In the rows, zero is written as 128.
Known rows, with every step that occurs:
noro-bedizan-gozed-vidak-safo: [109 216 130 134 109 118 148 132  94 155 125  98 115  93 128 131 124 157
 105 130 135 120  78 177  97 114 151 209 158 133  94 103 112 140 119 135
  79 190 158 117 185 112  94 108  90 136 101  97 126 113]
bedizan-gozed-vidak: [141 143 110 159 116 128 138 131  97 144 113  93 110  82 138 147 121 152
 103 122 137 131  68 163  95 135 147 122 143 135  93 103 103 130 120 133
  94 192 174 117 160 114  87  96 107 146 109 104 121 105]
vidak-bedizan-gozed: [123 120 136 156 132 120 131 138  94 154 129 101 128  91 128 138 137 152
 112 120 152 123 144 142 112 128 141 158 127 138  85  81 152 134 113 116
  97 184 193 138 157 104  96 113  99 154 105 142 117 108]
gozed-vidak-bedizan-noro: [ 75 112 146 177 125  98 145 146  89 183 130  97 103  92 133 147 134 165
 118 127 126  94  95 149 140 108 141 154 140 131 110 102 128 132 128 131
  98 218 171 143 167 104  97 102  98 171  90 119 110 129]
noro-gozed: [127 111 115 171 110 118 170 135  99 124 148  93 144  85 122 142 129 147
 105 117 116 144 132 161 112 137 140 114 149 142  65  91 120 124 114 116
  92 205 177 118 145 118 101 106 136 146 106 142 132 100]
bedizan-noro-vidak-safo: [ 62 202 138 140 121  96 146 140 100 164 137  91 151  84 125 133 137 154
 109 128  99  99 170 165 114 164 138 147 180 126 105 110 113 139 139 113
  92 192 166 136 182 115  79 107 104 154  94 106 123 117]
gozed-bedizan-noro-vidak: [110 122 110 180 124  94 177 131  98 172 134  64 161  86 124 137 142 176
 106 126  90 131 140 127 120 158 136 143 168 134 106 130 107 130 143 129
 101 211 159 153 187 118 109  97 106 165  95  95 116 119]
noro-gozed-vidak-bedizan: [122  90 135 183 125 114 176 141  94 162 143 105 109  97 128 138 129 166
 105 126 155 117  69 177 139 127 147 138 121 137  65 107 140 129 129 126
  88 210 167 134 140 112 110 106 107 147  95 123 127 107]
leroru-safo: [ 53 189 118 163 121  99 114 134  98 151 102  95 145  88 123 131 147 152
  99 110 149 103 144 180 126 148 134 142 176 137 113 113 121 126  97 131
  72 162 180 118 131 120  94  99 138 131 112 112 136 102]
bedizan-gozed-vidak-moki: [106 137  94 154 118 120 123 112  95 156 110 104 107  86 141 141 137 154
 111 116 145 145  75 127  96 140 146 145 138 126 105 101 109 149 122 155
  56 192 182 136 167 115  77  95  99 130 113 157 117 111]
noro-bedizan-gozed-vidak-nidom: [129 101 106 146 140 113 162 130  89 158 128  89 109 100 123 145 148 163
 118 121 114 165  79 133  86 107 114 213 106 133 104  91 102 131 123 126
  94 186 173 130 173 117  82 107  72 147 118  90 121 111]
leroru-safo-vidak-nidom-zogam: [ 42 152  95 148 129 103 111 134  94 156 162  94 135  97 121 127 170 167
  93 112 165  97 111 181 107  93 116 145 138 125 127 100  97 124  83 118
  81 143 188 141 176 117  57 100 177 141 106 115 132  85]
bedizan-vidak-nidom-zogam: [ 88 117 107 141 124  87 130 136  96 147 194  89 155  94 126 127 163 165
 121 122 124 121 145 107 112 161 111 140 122 125 111  81  98 126  82 107
 105 135 195 151 215 118  39 105 164 142  97  95 128  97]
nidom-leroru-safo-vidak-moki: [ 27 151  87 186 149 109 101 116  98 180 143 102 126  78 136 122 149 156
  95 104 188  79  93 185 122 105 150 144 158 128 138 130 101 143  85 154
  29 170 173 142 157 122  84  91  91 124 104 158 131  94]
noro-bedizan: [135 115 125 173 108  90 168 136  89 161 145  93 134  91 118 128 136 164
 120 127 115 144 146 131 125 109 133 216 135 135 117  95 112 128 111 124
  98 177 158 130 142 115 105 103 135 137  98 104 128 124]
safo-vidak: [126 113 108 182 124 106 131 134  88 168 131  91 125  84 126 126 131 148
  94 116 165  96  89 179 120  86 143 122 149 128 125 101 100 128 105 113
  85 179 163 133 117 117  94  92 133 139  86 120 128 103]
bedizan-noro-vidak: [ 99 123 121 178 122  98 168 141  99 163 132  83 149  77 129 140 142 162
 116 126  76 120 172 135 119 170 134 119 160 129 108 107  98 131 142 114
 107 198 164 144 173 117  82  98 108 163  97 106 118 115]
noro-bedizan-gozed: [144 136 116 162 110 117 163 134  93 142 133  91 136  85 124 139 133 159
 116 125 105 155 144 127  92 116 139 208 139 140  98  80 115 132 111 119
  95 191 170 127 178 110  97 107 104 149 109 115 121 111]
bedizan-vidak-nidom: [ 99  96 113 146 149  86 130 134  93 165 149  86 153  95 123 127 159 150
 126 118 124 130 135 114 113 172 105 151 122 128 113  85 112 128  96 105
  92 148 190 148 169 127  65 106  85 136 105  85 128 107]
leroru-safo-vidak: [ 62 176 104 179 125 105 114 134  94 173 107  91 133  82 127 124 148 153
  85 111 175  76  93 210 125 100 144 127 175 132 127 114 109 127  99 123
  63 173 167 124 119 121  97  92 127 137  99 115 135  89]
vidak-leroru: [ 84 144 125 179  85 106 121 133  95 160 137 100 124  87 129 131 134 138
 121 119 116  96 135 147 116 134 123 156 157 135 132 100 102 139 105 125
 123 162 186 128 103 120  82 100 119 135  94 141 132 115]
gozed-vidak-bedizan: [117  99 142 173 130  99 142 140  89 180 132 105 101  99 129 131 134 166
 113 126 168 104  75 168 148 121 143 152 120 129 103 113 136 130 124 129
  92 180 170 140 121 111 104 104 116 138  90 104 124 120]
bedizan-noro: [ 84 131 131 166 113 100 130 139  92 155 131  87 135  82 129 151 133 149
 116 120  94 116 151 129 116 116 132 132 161 134 116  87 107 129 116 123
 102 202 178 128 169 110  83 101 130 167  99 133 114 127]
bedizan-noro-gozed-vidak: [102 116 119 181 106 122 178 139  97 141 131  90 117  79 132 158 125 158
 106 123  93 123  69 165 111 121 148 106 159 141  71 101  97 127 133 135
  95 243 163 118 184 114  94  97 106 171 104 123 120 109]
noro-gozed-bedizan: [140 113  98 171 113 108 179 124  96 134 148  72 158  99 117 136 135 165
  92 116 129 161  92 151 115 122 141 145 159 144  66 122 123 124 112 136
  86 209 170 129 165 120 131 104 136 149 102 121 128 107]
bedizan-noro-gozed: [ 88 115 125 174 107 118 174 141  98 128 141  89 146  79 125 157 129 150
 110 120  80 131 144 145 105 121 140 113 164 143  69  83 111 127 121 120
  99 239 177 120 188 112  95 104 119 175 105 152 119 110]

Rows:
[123 113 125 172 136 127 131 138  91 170 129  98 121  88 131 131 136 152
  97 120 175  95 103 167 110  91 147 144 125 135  98  84 143 136 110 109
  88 197 181 144 154 105 100 107  86 156  93 139 118  99] -> safo-vidak-bedizan-gozed
[ 22 210 117 179  89 109 114 132 100 171 102 100 113  87 134 131 142 153
 105 117 136  69  81 199 122 149 132 150 181 136 132 131  98 136 107 147
  93 165 180 115 106 124  86  92 101 132 104 116 140 100] -> gozed-vidak-leroru-safo
[119  89 140 178 141  94 165 142  95 181 140  98 136  93 124 118 147 171
 114 128 141 114 160 145 146 169 136 150 120 128  99 112 141 132 137 108
 101 169 171 158 125 114  98 106 109 139  89 102 127 113] -> noro-vidak-bedizan
[ 11 209 120 181  96  98 106 135 105 172 117  90 155  80 135 118 152 149
 117 119 120  53 136 166 125 196 129 147 188 138 126 111 109 138  86 128
  93 151 187 131 142 126  77  97  76 135  96 115 141  91] -> bedizan-vidak-leroru-safo
[128 132 103 175 122  83 146 126  95 170 144  65 171  92 127 119 141 166
 110 123 134 115  98 120 131 173 138 146 158 135 101 120 113 129  91 127
  88 170 173 149 177 122 106  98 111 138  86  79 127 111] -> gozed-bedizan-vidak
[ 15 205 124 173  90 105 104 133 101 159 109  97 133  87 129 128 148 146
 108 113 128  75 141 183 120 154 125 156 185 139 133 115 111 136  94 136
  96 157 187 118 109 121  87  99 117 132 105 137 140  99] -> vidak-leroru-safo
[ 96  64 104 172 178 116 124 134  94 166 196  90 119  88 129 132 136 150
 102 106 167 107  90 174 109  72 122 144 119 134 128 115  89 124  87 119
  92 169 175 142 159 122  76 101  71 140 102  98 128 102] -> safo-vidak-nidom-leroru
[133 114 101 180 115  98 176 126 100 151 156  66 180  92 126 126 137 165
 105 123 118 130  92 129 121 179 146 128 160 144  64 113 118 128  99 127
  88 199 168 142 200 123 114 100 100 147  93  97 130  98] -> noro-gozed-bedizan-vidak
[100 116  99 164 119  99 126 114  91 171 121 106 105  89 135 133 137 160
 112 117 146 135  72 137 122 136 142 146 132 121 121 113 106 145 120 155
  52 173 173 136 138 119  81  92 124 120 103 145 124 120] -> gozed-vidak-moki
[ 32 152  99 163 176  94 118 128 105 171 171  73 164  97 126 123 155 169
 104 110 154 101 103 166 123 160 119 169 158 144 111 145 109 124  74 144
  70 153 179 146 207 128  89 103  53 138 112  70 134  94] -> gozed-bedizan-vidak-nidom-leroru-safo
[ 40 164  88 175 129 100 103 115  93 182 105 101 131  85 130 119 157 154
  94 107 182  88  99 169 121 110 145 148 161 123 135 113 114 145 101 146
  25 173 176 138 127 120  86  91 116 124 104 166 130  97] -> leroru-safo-vidak-moki
[129 120 121 183 112  84 167 137  94 170 151  84 156  85 128 116 141 165
 129 134 100 112 138 109 129 164 139 194 142 133 110  91 106 131  99 115
  91 167 159 142 180 121  88  99  98 138  85  82 129 111] -> noro-bedizan-vidak
[  9 203 109 190  96  99 142 129 105 179 108  71 157  87 127 127 159 171
 104 122  94  75 136 164 118 171 129 165 201 139 127 145 102 140 127 144
 103 186 171 142 156 122 102  97  83 160 103 114 130 102] -> gozed-bedizan-noro-vidak-leroru-safo
[112  89 132 184 138 100 132 141  85 189 141 100 117  94 126 120 139 158
 102 122 191  82  95 175 144  81 143 152 124 126 118 101 141 131 112 109
  85 179 169 150 110 109 106 101 115 144  81 126 124 111] -> safo-vidak-bedizan
[ 97 115  96 143 125  79 134 128  95 154 197  73 168 104 121 125 165 177
 114 123 132 132 116 104 114 153 114 160 126 130 108 102 102 126  80 122
 102 144 194 162 228 119  61 105 161 143  95  85 125 101] -> gozed-bedizan-vidak-nidom-zogam
[ 79 150 126 187  86  99 124 135  99 172 147  93 146  80 138 120 138 144
 127 126 102  74 131 127 121 184 127 142 157 134 126  94  98 141  95 117
 121 149 188 142 142 123  71  98  89 139  82 120 135 105] -> bedizan-vidak-leroru
[ 81 210 137 136 118  90 115 136  99 164 145  93 162  89 130 116 132 143
 114 125 139  85 134 158 125 178 141 150 172 127 102  97 123 138  94 112
  79 155 176 134 176 119  74 108 105 126  85  98 132 109] -> bedizan-vidak-safo
[117 128  98 163 112 115 155 114  92 167 119 102 107  87 136 138 141 165
 118 123 128 154  76 117  97 126 149 206 127 128 109  98 106 150 127 157
  53 199 167 140 179 113  88  97  89 132 111 148 118 116] -> noro-bedizan-gozed-vidak-moki
[ 93 102  98 150 125 101 124 134  89 151 187  93 128  98 121 131 158 163
  99 117 158 117 110 154 105  81 116 141 119 123 128  88  92 124  87 108
  99 154 188 148 175 117  55 102 180 143  95 117 126  96] -> safo-vidak-nidom-zogam
[ 98  68 101 170 175 108 163 128 104 150 215  72 164  94 128 133 142 165
 111 114 130 134  93 135 109 149 121 147 132 145  75 125 100 123  84 129
  94 188 178 151 225 127  89 109  41 149 107  87 130  95] -> noro-gozed-bedizan-vidak-nidom-leroru
[ 23 146 110 154 173 108 107 135 103 156 161  94 137  90 124 138 150 155
 106 103 154 112 138 181 117 132 116 159 150 140 118 125 106 122  81 136
  76 152 188 128 165 126  80 106  81 134 123  99 135  97] -> vidak-nidom-leroru-safo
[154 132 111 171 108 121 170 132  93 151 122  90 109  85 133 141 126 166
 112 127 117 142  71 146  97 115 148 188 137 137  98 101 101 131 123 136
  92 201 157 122 172 112  98  97  94 145 104  97 121 110] -> noro-bedizan-gozed-vidak
[ 11 137 137 198 156 112 118 148  96 194 158  96 121  82 136 138 142 164
 101 118 160  40 112 202 141  77 149 147 160 137 124 119 121 131  99 131
  80 212 167 147 188 105  98 101  65 174  90 133 117 107] -> nidom-leroru-safo-vidak-bedizan-noro
[132 111 131 168 140 121 156 140 101 159 131  94 140  86 129 132 144 163
 112 126 134 125 160 139 113 171 141 146 126 132  78  94 144 136 136 108
 102 184 180 152 163 110  95 109  81 150 103 119 119 100] -> noro-vidak-bedizan-gozed
[106  83 103 156 154 101 126 133  86 173 136  89 125  96 119 132 154 151
 102 110 163 123  97 162 106  79 111 154 119 124 130  93 106 128 107 104
  87 169 183 138 120 123  79 104 104 140 102 112 128 105] -> safo-vidak-nidom
[ 78  96 141 176 118 113 175 147  96 151 149  97 140  89 125 152 137 157
 114 122 102 115 146 146 125 116 140 136 143 142  65  82 143 129 126 116
  98 240 177 137 179 103 104 113 102 180 102 159 116 115] -> vidak-bedizan-noro-gozed
[ 76 142 116 192  91  99 162 130  99 180 136  72 146  86 129 131 147 165
 119 127  72  93 136 129 113 159 127 161 174 135 127 128  92 142 136 135
 132 197 172 152 153 121  96  99  83 165  89 120 122 116] -> gozed-bedizan-noro-vidak-leroru
[108  89 116 155 142  80 159 136  90 173 156  82 153  98 119 124 161 165
 134 127 107 139 141  98 115 152 105 217 115 126 118  82 109 130 104 105
  93 155 175 150 178 123  74 109  77 138 100  76 129 113] -> noro-bedizan-vidak-nidom
[ 45 130 131 193 163 111 116 143  95 191 159 102 120  88 130 120 141 163
  93 114 203  53  94 218 148  86 150 150 144 137 120 129 133 129  89 129
  72 175 165 145 141 112 106 101  84 142  89 118 131  93] -> nidom-leroru-safo-vidak-bedizan
[112  80 104 154 139 111 167 132  94 145 144  94 117  97 122 147 144 157
 109 115 126 157  66 157 100 125 115 137 117 135  80 102 105 124 125 123
  89 197 178 126 150 124  84 107  98 143 116 112 130 102] -> noro-gozed-vidak-nidom
[ 90 139 126 193  80  92 156 135  96 177 154  88 146  83 133 117 142 155
 136 135  85  80 136 113 122 165 128 210 147 135 130  95  94 142  99 119
 120 161 170 145 151 119  81 101  74 138  81 107 134 110] -> noro-bedizan-vidak-leroru
